In the rows, 128 means zero.
Known rows, with every step that occurs
mabop, dono, fela, dapadal: [159 104 168 109 152 142 113 121  91 147 153 122 176 188 179  97 156 163
 116 106 145 108 119 157 122 102 121 153  95 144 122 126 122 147 130 161
 125 133 129 160 174  89 112 147 104 108 139]
mabop, lupa, fela: [147  59 159 125 141 118 113  99  75 158 148 185 169 154 134 140 136 169
 137 138 131 158 144 166 128 120 137 137 100 113 156 127 122  69 110 103
 115 110 133 121 149 150  91 168 117 171  82]
zemu, mabop, lupa, fela, pebam: [120  53 168 140 168 133 117  97 110 170 150 159 179 152  82 116 166 134
 187 159 141 146 139 166 130 128 127 135  92 108 132 106 126  72 111 105
  98 106 151 129 152 113  92 165 132 163 106]
dono, fela, dapadal, mabop, lupa: [140  81 170 117 181 168 159  86  95  96 160 160 177 185 161  78 141 164
  74 103 149 125 131 151 140  95 121 133 104 140 111 136 121 138 122  95
 140 121 145 132 174 104 113 118 122 132 108]
dapadal, fela, pebam: [124 100 147  94 159 142 105  85 138 117 151 165 190 177  93 156 154 158
 199 136 164 135 134 138 116 129 117 124  97 114 142 124 130 128 159  94
  84 144 143 142 136 104 120 156 136 123 126]
pebam, fela, lupa, mabop, zemu: [128  50 175 154 163 124 128  88 129 157 164 205 145 151 135 171 122 157
  93 225 154 158 139 149 122  74 124 118  95 151 166 105 129 145 131  66
 146 126 138 125 135  48  95 163 130 139  73]
dapadal, fela: [136  87 159 124 154 154 110  95 120 123 152 188 177 164 126 152 146 193
 166 129 146 135 135 138 121 144 113 134  94 128 136 109 124 130 143  94
  91 140 133 148 132  93 120 169 124 116 128]
zemu, mabop, dono, fela: [139  56 177 139 170 150 108 114 101 180 148 135 170 167 144  96 181 160
 158 128 139 112 128 165 130 130 113 153  77 147 111  92 124 123 128 157
 109 111 144 174 170  52 110 169 115 104 152]
lupa, mabop, zemu: [132  13 174 127 150 154 114 109 130 161 159 215 155 166 140 130 185 216
 115 186 149 128 153 164 128 115 119 126  94 160 159 103 135 139 145  94
 145 128 120 124 133  59  86 167 118 113  96]
dono, fela, lupa: [135  82 165 110 174 140 154  82 103 116 151 189 153 158 119 158 146 195
  66 145 153 144 135 161 140 148 105 120  99 145 147 133 115 127 138  97
 142 123 148 134 172  74 120 177 120 126 119]
fela, dapadal, mabop, dono: [156 101 182 115 161 181 135 104 106 105 165 134 178 178 190  83 171 136
 100 127 159 108 111 144 118  86 142 153  99 131 105 121 128 139 104  89
 131 123 139 130 164  95  94 124 127 108 108]
zemu, fela, dapadal: [167 118 179 170 182 171 128 117 131 120 169 150 189 180 153  76 127 146
  97 120 149 139 132 124 127 124 120 153 103 118 151 140 117 151 104  85
 116 136 141 118 166 146  97 150 125 133 109]
dono, fela, zemu, mabop: [115  99 173 114 205 146 129 102 102 151 152 157 170 183 168 109 177 183
 122 139 152 128 138 181 148 141  94 129 109 151 124 127 122 149 157 130
 138 137 144 134 158  54 109 152 117 109 167]
mabop, dono, fela, lupa: [155  94 167  99 147 127 111  90  90 153 147 146 162 169 158 145 155 177
 103 142 148 119 125 165 127 117 123 135  90 142 137 123 119 116 134 151
 133 115 134 155 181  72 112 174 112 112 137]
dapadal, mabop, dono, fela: [152  47 170  83 172 148 115  87  96 125 148 145 160 181 211 100 179 158
 110  99 154 111 128 161 133  85 143 144  84 147 115 121 132 130 143 136
 148 106 148 159 177  78 104 136 120  88 116]
dono, fela, lupa, mabop: [130  55 167 120 180 151 149  80 123 118 152 196 153 166 121 152 147 224
  59 167 158 142 139 155 144 131 101 114 100 153 138 121 115 135 142  97
 152 116 141 139 162  61 111 170 117 139 126]
dono, fela: [138  67 161 107 176 137 136 108  91 130 147 180 160 174 142 120 155 196
 101  93 146 139 138 163 139 139 111 139  94 150 147 130 121 144 149 121
 133 130 146 148 166  85 122 166 107 114 115]
lupa, mabop: [136  34 170 132 167 160 120 104 126 141 154 206 169 159 137 134 166 223
  93 171 161 142 142 148 134 119 119 138  89 146 152  97 124 136 137  87
 138 119 129 138 128  70  86 165 111 141 105]
mabop, dono, fela, zemu: [148 115 165  83 161 124  91 104  86 175 146 127 172 192 211 121 175 174
 125 131 151 109 129 178 130 104 117 142 102 145 138 131 125 137 160 175
 141 132 126 151 166  72 104 149 105  96 168]
dapadal, mabop, dono, fela, zemu: [146  80 172  69 182 147 109  85  98 131 151 136 165 191 235 105 187 158
 107 120 160 110 128 173 137  81 135 136  97 145 113 128 132 135 154 137
 158 114 144 144 172  72  98 126 121  83 142]
lupa, fela: [146  52 162 117 170 122 112 134  87 140 148 169 152 164 162 140 171 170
 155 108 141 155 131 166 123 143 130 147 106 128 142 135 127 116 117 118
 129 130 142 129 146 130  99 190 115 135  86]
zemu, mabop: [125  57 181 157 177 164 133 114 112 157 153 180 169 144 104 112 180 169
 148 150 144 134 132 157 133 159 117 149  80 138 133  89 124 116 116  88
 106 118 152 142 146  59 100 180 129 122 120]
mabop, lupa, fela, dono: [145  52 151 118 142 125 112  96  78 173 154 171 165 159 129 153 159 171
 168 129 140 143 136 164 114  87 134 136 105 117 143 114 120  77 104 108
 127 116 135 116 154 143  86 163 113 166  88]
mabop, zemu, fela, lupa: [158  74 178 142 154 140 119  91 135 154 164 195 152 161 128 133 158 158
 118 180 138 135 152 160 122 138 121 120 102 140 183 137 128 118 119  83
 133 130 135 101 171 102  96 179 142  98 100]
pebam, fela, dapadal, mabop, zemu: [135  75 181 144 174 148 141 109 106 127 173 165 160 174 186  99 134  95
 116 146 152 140 127 146 117  54 139 142 100 149 137 122 138 175 115  68
 140 142 150 123 147  81 100 119 131 109  64]
pebam, fela: [135  75 168 146 168 118 121 113  85 154 156 187 162 157 157 141 119 138
 123 141 149 164 135 147 123  89 132 151  85 137 173 111 128 153 138  86
 124 134 151 141 137  78 106 156 114 128  69]
fela, lupa, mabop: [133  68 175 131 157 161 144  75 135 125 158 214 156 141 106 179 153 218
  66 223 166 147 134 147 133 136 117 113  96 139 152 101 116 109 121  53
 144 112 134 117 139  61  89 181 127 154 109]

Rows
[126  67 175 158 172 130 132  85 122 146 162 202 155 148 136 172 111 161
  80 215 160 167 132 138 129  78 125 126  92 143 161 101 122 145 127  64
 142 121 145 134 134  57  95 162 126 155  79] => pebam, fela, lupa, mabop
[144  37 151 108 171 131 110 131  96 161 155 149 140 173 162 160 198 173
 193  99 152 137 122 165 106 105 127 148 112 133 124 118 123 125 108 127
 141 135 149 120 150 119  91 181 109 128  94] => lupa, fela, dono
[146  98 180 124 159 183 158  83 104  96 166 170 186 164 150  90 146 142
  86 141 153 127 123 145 128  89 141 139 102 122 121 121 124 116  97  48
 128 119 139 109 157 118  92 117 133 142  87] => fela, dapadal, mabop, lupa
[125  82 150  75 182 123 130  93 110 122 144 156 174 183 113 129 165 165
 128 103 166 139 139 166 134 126 114 131  98 131 154 147 126 145 169 127
 126 135 156 142 169  93 121 151 116 120 111] => dono, fela, pebam
[137 109 175 162 171 140 137 123  95 134 168 165 169 167 155 116 111 118
 108 144 151 154 121 137 116  76 128 155  98 133 148 118 126 173 115  76
 121 146 145 131 139  91 107 137 118 138  75] => pebam, fela, dapadal
[144  74 176 123 143 151 120  77 128 145 156 185 166 148 129 173 159 205
  81 224 162 131 129 151 125 116 123 123  92 139 146 100 117 104 120  89
 140 106 127 133 148  58  85 181 121 145 125] => fela, lupa, mabop, dono
[137  73 148 115 154 162 111  91 130 143 159 169 175 172 126 171 171 194
 207 119 157 117 128 137 104 102 111 134 100 135 119  92 121 139 131 102
 104 148 135 144 138  82 115 163 121 111 133] => dapadal, fela, dono
[148  30 169 117 162 148  97 107 118 163 149 161 167 182 173 118 166 221
 102 146 154 119 138 157 132  90 116 140  85 156 130 102 125 145 147 155
 142 114 123 167 151  61  95 157  97 124 138] => lupa, mabop, dono, fela
[124 126 171 129 182 114 109 106  91 167 159 172 168 172 197 143 131 133
 120 173 158 156 134 163 129  82 123 140 107 134 169 123 130 165 152  89
 141 149 140 119 127  70  94 138 120 124 107] => pebam, fela, zemu
[138  43 160  95 164 136  91  98 130 161 148 147 175 190 157 125 172 201
 115 149 167 120 134 154 130  79 118 135  90 145 134 113 128 144 159 158
 139 116 128 165 152  68  95 147 104 126 134] => lupa, mabop, dono, fela, pebam
[132 100 164  98 185 119 100 130  92 152 151 153 157 180 205 147 186 169
 151 142 151 149 132 180 128 142 121 136 127 126 139 149 128 125 131 126
 142 142 134 106 136 120  87 173 116 129 129] => lupa, fela, zemu
[158  61 175 141 156 140 104 114 129 162 162 186 158 172 149 104 169 158
 137 139 134 131 155 161 123 129 124 134  98 143 184 135 134 133 136 101
 129 136 132 113 167 108  97 172 134  87  95] => mabop, zemu, fela
[113 112 177 155 181 121 112  94  97 188 160 171 178 163 167 127 126 118
 138 196 149 155 138 166 134  79 118 135 100 127 153 104 129 134 135  90
 122 130 141 123 130  64  89 135 127 142 119] => pebam, fela, zemu, mabop, lupa
[158  77 178 166 183 159 124  79 160 131 164 188 171 160 128 134 129 194
  66 193 157 154 144 126 140 124 115 126  98 127 165 122 113 123 115  72
 138 110 140 119 159 110  86 175 135 149 118] => zemu, fela, lupa, mabop
[141  99 168 125 178 159 154 119  99 111 158 157 174 183 149  98 149 179
  88  97 150 130 128 153 134 128 107 143 107 148 124 140 119 164 128 111
 132 143 142 136 167  95 121 148 109 123 115] => dono, fela, dapadal
[135  62 157 137 169 127 118 109  98 177 162 169 155 164 152 164 146 137
 161 132 159 145 125 145 105  47 129 152  93 143 152  94 126 164 126  96
 136 142 152 136 143  68  99 147 110 122  72] => pebam, fela, dono
[131  59 180 172 164 158 132 111  98 163 159 159 181 151 108  92 152 144
 161 155 131 139 133 160 129 132 121 142  97 118 111 102 122  85  84  94
  99 109 141 127 151 115  90 164 130 165 111] => zemu, mabop, lupa, fela, dapadal
[139  81 172 112 197 171 159 102 104  87 160 153 169 189 175  82 159 164
  78  92 156 124 125 148 138 104 118 141 105 150 107 139 124 163 128 101
 145 131 151 138 171  94 118 127 117 111 111] => dono, fela, dapadal, mabop
[134  71 151  97 148 108 107  89  89 153 147 166 181 162 105 146 145 147
 161 141 148 159 143 166 124 108 138 128 104 101 161 136 126  70 126 104
 110 116 141 115 152 157  91 157 126 174  79] => mabop, lupa, fela, pebam
[112 107 178 152 195 125 112 109 104 180 161 162 170 167 178 130 142 119
 145 184 154 152 133 165 132  90 115 141 101 135 149 106 131 159 142  94
 129 140 147 129 128  49  93 143 127 123 122] => pebam, fela, zemu, mabop
[144  35 168 102 168 140 126  79  91 117 151 182 162 160 172 118 159 154
 114 128 145 146 139 162 135  90 153 133  98 120 129 124 130  78 116  82
 137  97 148 121 157 132  87 140 134 143  73] => dapadal, mabop, lupa, fela
[137  99 162 108 153 116 107  94  78 167 151 173 176 166 162 142 150 163
 135 164 140 153 144 179 132 114 128 127 118 111 153 138 123  76 120 106
 130 122 124 103 141 141  82 155 120 164 115] => mabop, lupa, fela, zemu
[127  63 179 161 153 158 131  87  92 172 153 189 182 135  84 109 152 160
 138 169 135 138 142 163 134 139 121 140  78 122 141  82 120  76 109  79
  95 102 142 137 150  81  94 165 130 151 112] => zemu, mabop, lupa
[122  87 174 125 200 132 103 131 103 168 154 145 163 176 185 128 195 159
 174 153 147 144 130 183 131 147 115 139 121 127 120 131 129 122 120 124
 132 134 141 115 137 101  85 174 124 129 146] => lupa, fela, zemu, mabop
[135  69 174 152 159 122 113  86 115 163 160 179 158 153 154 170 114 154
  93 215 158 155 129 141 123  63 127 129  88 142 156  96 123 141 129  92
 141 115 137 145 140  53  93 160 120 147  89] => pebam, fela, lupa, mabop, dono
[177 106 183 153 187 176 116 105 136 117 170 126 186 189 198  60 144 128
 104 115 153 121 128 126 126  88 136 155  99 123 127 136 124 144  97 102
 127 121 143 130 177 137  90 131 134 113 116] => zemu, fela, dapadal, mabop, dono
[148  82 165 136 144 135 127 109  78 145 157 168 179 163 138 119 128 155
 128 139 134 150 133 158 124 109 132 140 110 111 140 131 120  86  90  94
 113 120 128 112 151 159  90 153 118 176  86] => mabop, lupa, fela, dapadal
[144  85 183 117 161 184 152 106 116  98 171 171 166 174 167  84 182 137
 106 138 153 112 125 155 118 101 134 137 107 144 121 127 136 148 107  60
 138 136 141 104 160  90  96 126 137  94  90] => fela, dapadal, mabop, zemu
[149  11 171 145 166 161 102 105 161 178 168 189 157 179 150 120 183 208
 137 172 153 121 153 151 120  83 113 127 100 153 154 103 131 150 130 108
 151 130 125 120 148  79  79 158 118 109 106] => lupa, mabop, zemu, fela, dono
[138  29 176  95 163 158 130  89 111 122 157 199 148 164 169 113 202 153
 123 138 151 121 142 171 126 107 145 127  91 151 146 122 143 125 135  71
 149 121 148 115 158  74  95 144 140  76  82] => dapadal, mabop, zemu
[157  49 167 134 155 144 105 106 134 178 167 173 153 178 146 118 190 161
 169 133 142 116 147 159 109 100 120 134 103 145 167 122 132 142 125 109
 139 142 135 110 171 100  93 166 128  82  98] => mabop, zemu, fela, dono
[127 115 164  88 191 134 129 101  92 140 150 165 166 190 186 126 169 192
  97 127 158 133 138 179 144 134 104 131 115 147 145 144 122 155 168 127
 150 145 137 126 158  74 109 147 111 109 154] => dono, fela, zemu
[147  71 165 114 160 128 100 102 141 156 161 170 163 179 119 109 176 134
 163 146 148 131 153 162 117 118 126 130 100 127 188 148 139 133 145 107
 122 141 142 108 169 116  97 160 140  92  92] => mabop, zemu, fela, pebam
[145  96 181 122 176 188 158 102 115  84 168 164 176 169 166  87 167 143
  92 126 162 123 117 142 126 106 136 147 102 135 113 124 127 146 102  54
 136 130 149 113 154 100  97 127 134 120  94] => fela, dapadal, mabop
